Each row was made from one path, in order. Every step used is in the known rows, and no mark comes twice. Write each row's path.
In the rows, zero is written as 128.
Known rows:
posoma govod pomur kazu: [128 128 156 154 122 131 164 164 131 148 138  95 130 125 127  84 125  76
 129 120  78 106 155 172  92 155 159  86 130  76 164 144 119 145 127 134
 147]
muri beto kosit: [117 187 132 123 141 149 144 127 131 126 136 150 127 143 162 178 141 175
 128 130 128 144 112 130 127 121 164 149 116  84 124  85 120 129 113 125
 113]
muri beto kosit lofo sutez nezis: [124 186 114 128 131 115 123 154 130  94 136 197 128 116 137 170 155 168
 109 113 136 177 141 134 118 141 140 171  89  68 127  89 124 130  98 152
 128]
fonet pomur kazu posoma gotiz: [117 124 167 196 109 109 148 138 149 111 118 104 147 113 162 139 153  78
 135 164 119 101 164 138 123 102 133 177 154  74 157 156 122 135 123 137
 133]
muri beto: [122 149 125 140 158 123 118 132 135 127 146 130 133 140 139 176 119 185
 128 135  96 146 129 142 109 116 169 170 130  98 122  78 113 125 122 135
 118]
pomur kazu posoma govod fonet gotiz: [117 130 169 194 114 102 128 150 143 104 107 116 206 108 147  89 127 114
 140 155  54  77 190 162 116 164 119 114 135  57 172 115 107 131 127 213
 146]
sutez nezis: [125 122 123 144 132 132 110 118  97 121 144 194 117 120 119 116 136 128
 104  98 151 137 162 128 110 148 115 127 118 133 138 133 119 123 113 160
 131]
kazu posoma govod fonet pomur nezis sutez lofo: [124 126 131 172 124  73 111 187 100  85 126 178  68 116 147 124 125  76
 126  82 105 157 199 168 124 148 120 117 126  74 166 139 142 161 138 211
 176]
gotiz fonet pomur posoma: [120 114 166 184 135 132 149 108 131  75 125 113  61 124 142  90 112 100
 212 137 121 129 198 129  91  66 118 165 150  68 149 135 117 124 123  51
  98]
muri beto kosit lofo sutez nezis pomur: [125 192 119 131 133 124 126 146 119  97 152 201 101 118 139 161 153 133
 104  97 160 172 149 141 125 158 127 176  92  69 130  79 110 139 113 145
 123]
kosit lofo sutez nezis pomur fonet: [143 129 115 142 121  84 107 176 120  74 136 187  76  83  90  89 156  96
 112  91 168 168 190 135 120 171  75 157  93  86 135 117 124 143 117 178
 157]
muri beto kosit lofo: [129 189 126 114 127 119 127 157 143  86 130 163 134 135 144 162 148 175
 120 144 118 178 113 135 123 112 158 183 107  72 121  86 123 126 100 133
 120]
tafe pomur: [113 110 104 132 130 128 156 113 133 142  80 125  89 140 146 134 137  71
 124 105 119 153 133 134 133  91 108 123 114 143 138 151 111 139 120 114
 132]
lofo sutez nezis: [120 126 105 151 137 117 126 129 103 143 133 185 118  93 119 144 137 113
 113  76 157 119 177 126 118 178  92 104  95 114 133 132 131 135 128 159
 145]
kazu pomur: [128 128 151 148 129 126 100 138 133 139 132  94 134 108 142 129 167 100
 117 129 155 144 147 136 137 103 120 126 130 110 137 132 124 120 142 183
 125]
lofo sutez nezis tafe: [102 145  86 151 140 130 130 159  92 145 128 201 123  90 116 113 137 103
 107  70 169 145 183 123 106 171  82 104  92 116 143 133 136 144 140 154
 134]
muri beto kosit lofo sutez nezis tafe pomur: [103 194  84 131 137 125 140 172 122 102 104 210 111 118 146 149 159 131
 102  98 140 207 151 134 111 115 120 166  80  75 139 104 119 143 105 139
 127]
gotiz fonet pomur nezis sutez: [116 119 144 172 144 112 137 130  99 102 123 152  85 113 137 112 104  88
 110  96 112 151 219 129  91  77 102 152 144  97 145 138 150 140 113 110
 141]
kosit lofo sutez nezis tafe pomur posoma govod: [119 134  84 161 108  83 118 215 121  75  88 214  75  81  99  86 147  80
 147  79 125 204 175 141 104 153  80 133  91  80 160 141 134 150 123 156
 131]
kosit lofo sutez nezis tafe pomur kazu fonet gotiz: [106 133  98 165 124  88 112 202 132  78  84 189 166  69 112  88 121  80
  89 113 121 172 207 138 105 189  61 131  82  84 156 144 115 127 109 151
 133]
kazu posoma: [136 123 134 151 129 106 118 132 139  92 145 144 144 129 143 140 129 154
 168 135 126 138 134 138 138 112 123 142 131 109 137 124 124 123 144 189
 134]
posoma pomur tafe: [127 130  78 154 128 133 130 130 129 149 121 113  86 102 113  87 127 160
 141 114 158  68 133 128 116 138 138 123 134  80 168 169 134 126 128 106
 160]
nezis pomur kazu posoma gotiz fonet: [124 119 170 200 136 139 131  79 127  95 144 134 159 139 132  83 101  96
 132 103 126 101 194 143 126 170 101 141 150  81 162 101 107 137 148 169
 128]
govod posoma pomur nezis sutez lofo: [144 131 121 126 142 111 109 143  80 116 104 187  62  99 125 168 124 143
  47  41 160 140 135 126 107 149 114 118 119 103 152 157 160 149 108  75
 129]
posoma govod: [128 133 130 146 116 133 124 170 124 148 130 134 110 121 121  98 129  88
 143 121 119 140 129 151 114 157 158  69 139 104 146 132 127 141 146 181
 142]
sutez lofo kosit beto muri: [213  77 115 112 167 142 127 132 137  88 113 139 118 133  98 112 103 104
  90  92 149 157 120 134  90 174 181 130  93 105 113 138 118 134  91 117
 167]
kazu fonet pomur tafe nezis sutez: [ 93 124  86 165 165 122 116 168 155 126 117 121  77  82 150 128  65  89
 119 119 193  97 200 142 136 178 104 131 121  68 165 144 154 140 165  76
 131]
lofo sutez nezis tafe pomur posoma: [ 97 134  82 173 139 128 146 154  95 128  96 206  74  89 130 122 136  95
 148  51 153 145 187 127 109 165  62 108  92 108 157 134 128 149 138 123
 113]
muri beto kosit lofo sutez nezis tafe pomur kazu: [105 192  98 151 134 125 143 175 126  95  86 195 157 110 148 139 152 138
  87 106 128 183 160 134 103 128 109 179  84  63 151  96 123 141  95 131
 124]
tafe nezis: [112 110 108 129 126 120 121 118 174 117 108 150 139 134 132 142 129 141
 105  93 145 159 141 129 149 118 107 130 111 103 135 135 135 152 168 145
 145]
pomur nezis sutez lofo kosit beto: [176 111  99 133 175 111 105 175  90  99 107 213 111 101 115 154  88 143
  34  25 102 166 162 133  94 188 102 133 107 138 138 120 179 148  66 153
 166]
kosit lofo sutez nezis pomur posoma gotiz: [133 127 115 159 111  80 108 154 121  73 134 214  73  96  91 123 142 104
 142  74 133 163 177 136 129 194  85 148 104  79 142 124 127 143 122 164
 125]
muri beto kosit lofo sutez nezis pomur tafe: [123 188  83 134 134 124 130 143 120  95 142 203  92 112 134 140 143 141
 103  95 153 128 152 142 115 164 116 169  89  51 149  67 114 142 111 147
 130]
nezis tafe pomur kazu posoma: [ 93 138  99 171 132 139 156 166 127 112  60 142 164 121 151  79 128  89
 116 112 121 166 159 131 111  97  80 148 119 114 169 138 127 146 139 129
 124]
gotiz fonet pomur nezis sutez lofo: [127 110 141 173 139 110 125 140  91  74 112 163  79 126 133 108 103  84
  99  78 122 157 212 129  81 100 107 138 135  94 145 144 153 144 111  91
 149]
nezis pomur: [130 134 137 134 131 147 129 109 113 135 158 135  74 130 130 111 121  63
 117  92 173 121 142 142 142 164 104 135 131 133 132 110  99 143 154 120
 118]
gotiz fonet pomur tafe nezis sutez lofo kosit: [143  96  83 161 142 123 130 115 140  80 102 139  71 124 126  90  77  75
 125  84 156 102 222 130  87  96 118 135 109  55 162 141 152 152 141  70
 161]

Write each row's path:
[119 117 154 161 134 134 144 100 129 103 136 106  94 133 140  85 116  73
 158 148 132 142 197 129  91  54 131 157 141  88 136 147 114 126 123  80
 129]
gotiz fonet pomur
[ 81 144  92 178 129 116 148 165  95 148  93 209  52  88 134 100 142  52
 159  59 105 128 224 152 106 186  69  65  91  81 172 140  98 155 141 165
 127]
lofo sutez nezis tafe pomur posoma govod fonet gotiz
[104 100 127 185 132 129 166  80 130 107  68 149  50 151 142 127 116 114
 207  85  72 144 170 127 122 107 115 104 136  94 158 146 115 138 122 107
 105]
tafe pomur posoma gotiz fonet
[ 80 145  99 171 131 133 157 171 123 125  63 139 142 124 148  48 120  59
 119 110  98 166 195 151 111 107  84 127 118  94 181 140 114 160 142 154
 142]
nezis tafe pomur kazu posoma govod fonet
[119 107  59 124 140  97 148 142 142 106 120 141  57 139 125 124 113 116
  98  53 112  76 163 157 105 150 115 112  83  69 168 149 152 167 149  70
 168]
govod pomur tafe nezis sutez lofo
[112 116 115 134 129 134 120 104 162 123 135 155  97 137 133 128 124  88
  97  65 183 155 153 140 160 145  87 137 115 109 138 119 114 167 189 136
 136]
tafe nezis pomur
[119 119 153 192 141 151 118  75  85  96 162 219  44 133 113  91 111 110
 164  56 151 123 207 134 107 188 101 118 141  97 157 111  99 136 136 144
 100]
sutez nezis pomur posoma gotiz fonet
[162  96 129 158 197 130 130 178 118 105 123 143  81  76 124 141  56  73
  69  88 176 169 189 144 110 211 142 137 118  90 132 152 140 134 104 107
 151]
kazu fonet pomur nezis sutez lofo kosit beto muri
[102 129 145 149 151 139 110 144 142 128 141 121 146 102 146 129  74 120
 144 156 119 112 174 145 131 220 128  63 126 103 137 134  94  98 136 137
 108]
kazu fonet gotiz
[133 120 161 186 127 113 127 136 146  85 106 113 231 111 141 117 121 161
 129 148 106  92 150 134 121 138 106 167 136  87 159 108 137 117 122 162
 130]
pomur kazu posoma
[161  98  86 122 176 108  87 164 169  96  93 183 119 123 129 162 104 127
  71  41 166 170 161 137 121 159 121 146  83 103 132 141 176 162 136 117
 166]
tafe nezis sutez lofo kosit beto
[110 144 123 155 130 134 112 167  98 136 119 154 139  95 136 104 152 115
  59  83 129 190 164 132 117 113  75 118 135 118 156 124 136 139 131 217
 132]
kazu pomur nezis tafe
[118 126 138 123 145 141 136  57 115 126 123 165 100 147 123 131 110 129
 114 110  97 125 165 115 102 105 147  88 129  82 142 129 124 139 119 113
 110]
govod posoma gotiz fonet
[139 176 130  96  92 123 138 157 138  80 111 168 129 121 132 115 164 117
 117 142 155 168 109 119 147 124 116 144  99  98 126 139 140 128 102 125
 131]
beto kosit lofo
[142 109  56 146 121 109 131 158 153 109  98 143  45 104 141 140 114  55
  96  88 181  78 168 137 119 121 117 146 104  72 165 153 153 166 148  74
 161]
fonet pomur tafe nezis sutez lofo kosit
[164  83  33 139 169 104 123 152 160 101  73 166  97 107  96 115 100 132
  71  52 151  80 149 134 109 170 128 129  87  57 161 121 169 168 147 134
 183]
pomur tafe nezis sutez lofo kosit beto muri
[162  96 138 135 193 120 144 138 149 129 119 120 129 116  99  99 157 118
 106 130 122 158 112 134  97 120 169 181 126  94 111 132 115 135 101 152
 150]
kosit beto muri
[132 176 114 110  97 118 136 156 124  88 115 204 124  98 125 123 170 107
 110 108 176 162 141 118 142 157  95 128  78  87 130 142 142 133 102 148
 141]
beto kosit lofo sutez nezis
[129 142 151 132 135 129 128 128 120 141 117 123  45  95 139 127 161 138
 130 123 153  94 141 129 110 117 138 101 133  74 148 156 102 130 120 100
 124]
govod posoma pomur fonet gotiz
[108 127 157 185 151 145 132 176 140 109 139 103  53  85 152 114  75  81
 202 147 168 133 177 153 122 191 134 114 146  68 156 142 119 120 143  73
  87]
kazu fonet pomur posoma govod
[107 130 132 167 135 139 153 127 101  98 126 154  98 121 136  63 105  86
 113 112 112 177 213 124  76  61  94 149 144  96 150 141 123 140 113 110
 134]
gotiz fonet pomur nezis tafe
[191  95 114 134 180  96 107 180 113 100  96 162  99 115 102 162 104  98
  80  59 165 137 142 136 110 187 167 131  98 114 119 140 176 150 123 113
 162]
nezis sutez lofo kosit beto muri
[119 130  77 160 138 131 132 115  93 144 147 189  72  88 112 112 124  78
 107  51 179  72 190 135 117 209  67 105  95  98 156 108 118 150 143 153
 144]
lofo sutez nezis pomur tafe
[114 107 119 164 129 124 165 118 132 107  70 134  46 129 152 142 130 104
 193  93 104 138 133 132 134 108  94 138 124 116 153 134 115 135 120  77
  91]
tafe pomur posoma
[108 127 139 158 156 144 135 147 120 123 143 128  98  88 147 129  69  96
 101 127 155 156 187 140 127 177 105 128 138 106 143 144 120 121 116 108
 122]
kazu fonet pomur nezis
[116 151 107 155 128 143 132 165  93 150 120 171 108  98 116  95 126 163
  87  70 143 182 144 126 111 137 107 125 145 119 155 177 138 142 121 146
 155]
posoma pomur nezis tafe
[206  94 109 105 172 154 110 135 142  88 125 145 122 136 116 108  93 113
 100  93 138 158 131 134  82 169 157 136  91 123 119 134 121 127  67 100
 158]
sutez lofo kosit beto
[ 84 142  84 175 139 126 151 159  90 143  95 202  47  89 124  90 131  65
 152  48 131 147 223 146 108 176  68  88  90  87 169 137 119 162 142 149
 132]
lofo sutez nezis tafe pomur posoma govod fonet
[121 112 145 176 134 113 123  84 138  88 149 162 150 157 132 119 110 164
 189 125  86 145 178 128 124 114 151 103 146  81 145 137 126 126 143 224
 148]
kazu posoma gotiz fonet
[145 103  26 136 139 109 111 145 150 100  80 172  98 114 114 131  84 139
  85  51 154  65 160 130 124 174 103 103  88  75 173 115 178 165 159 120
 171]
pomur tafe nezis sutez lofo kosit
[131 132 159 167 133 149 136 114 122 124 131 112 145 118 130  94 113  71
  91 106 157  89 160 143 128 184  88 157 137 114 151  97 109 140 139 106
 116]
nezis pomur kazu
[118 117 176 196 133 128 111 105 131 105 126 118  94 122 139 123 145 141
 202 107 109 134 180 130 125 120 126 107 153  63 155 128 128 119 144 175
  96]
kazu pomur posoma gotiz fonet
[156  97  26 130 172 116 104 154 164 102  86 174 104 109 115 112  87 142
  79  54 141  83 163 133 102 168 106 134  82  73 169 115 175 161 123 116
 175]
pomur tafe nezis sutez lofo kosit beto
[190  98 109 112 126 147 117 127 124  88 118 145 119 140 117 132  87 109
 104  88 151 136 129 129 111 180 156  97  96 129 124 135 124 129 108 102
 153]
sutez lofo kosit
[106 148 114 150 118 130 158 180  98 128 121 163  75 100 146 110 141  61
  76 107 131 176 159 130 103  88  88 161 144 121 147 153 125 155 116 120
 130]
fonet pomur nezis tafe
[ 95 136  74 153 140 130 142 150  94 151 101 200  99  96 126 118 143  75
 104  56 163 157 186 127 110 153  72 101  85 123 149 146 125 149 137 149
 138]
lofo sutez nezis tafe pomur
[127 132 153 152 144 147 138 127 112 124 149 120  31 120 129  77 137  85
 140  96 186 112 167 140 135 163  99 125 143 111 139  97  99 148 151 148
 139]
nezis pomur fonet
[115 124 140 135 136 132 151  67 103 126 125 179  75 132 132 140 116 103
  84  99  91 139 178 119  96  88 128 104 139  80 149 139 121 147 103 118
 115]
govod posoma gotiz fonet pomur nezis
[136 179 117 102  96 117 145 161 139  91 106 170 130 102 129 129 164 106
 120 121 163 159 122 120 152 147  99 130  83  84 127 140 145 137 107 130
 138]
beto kosit lofo sutez
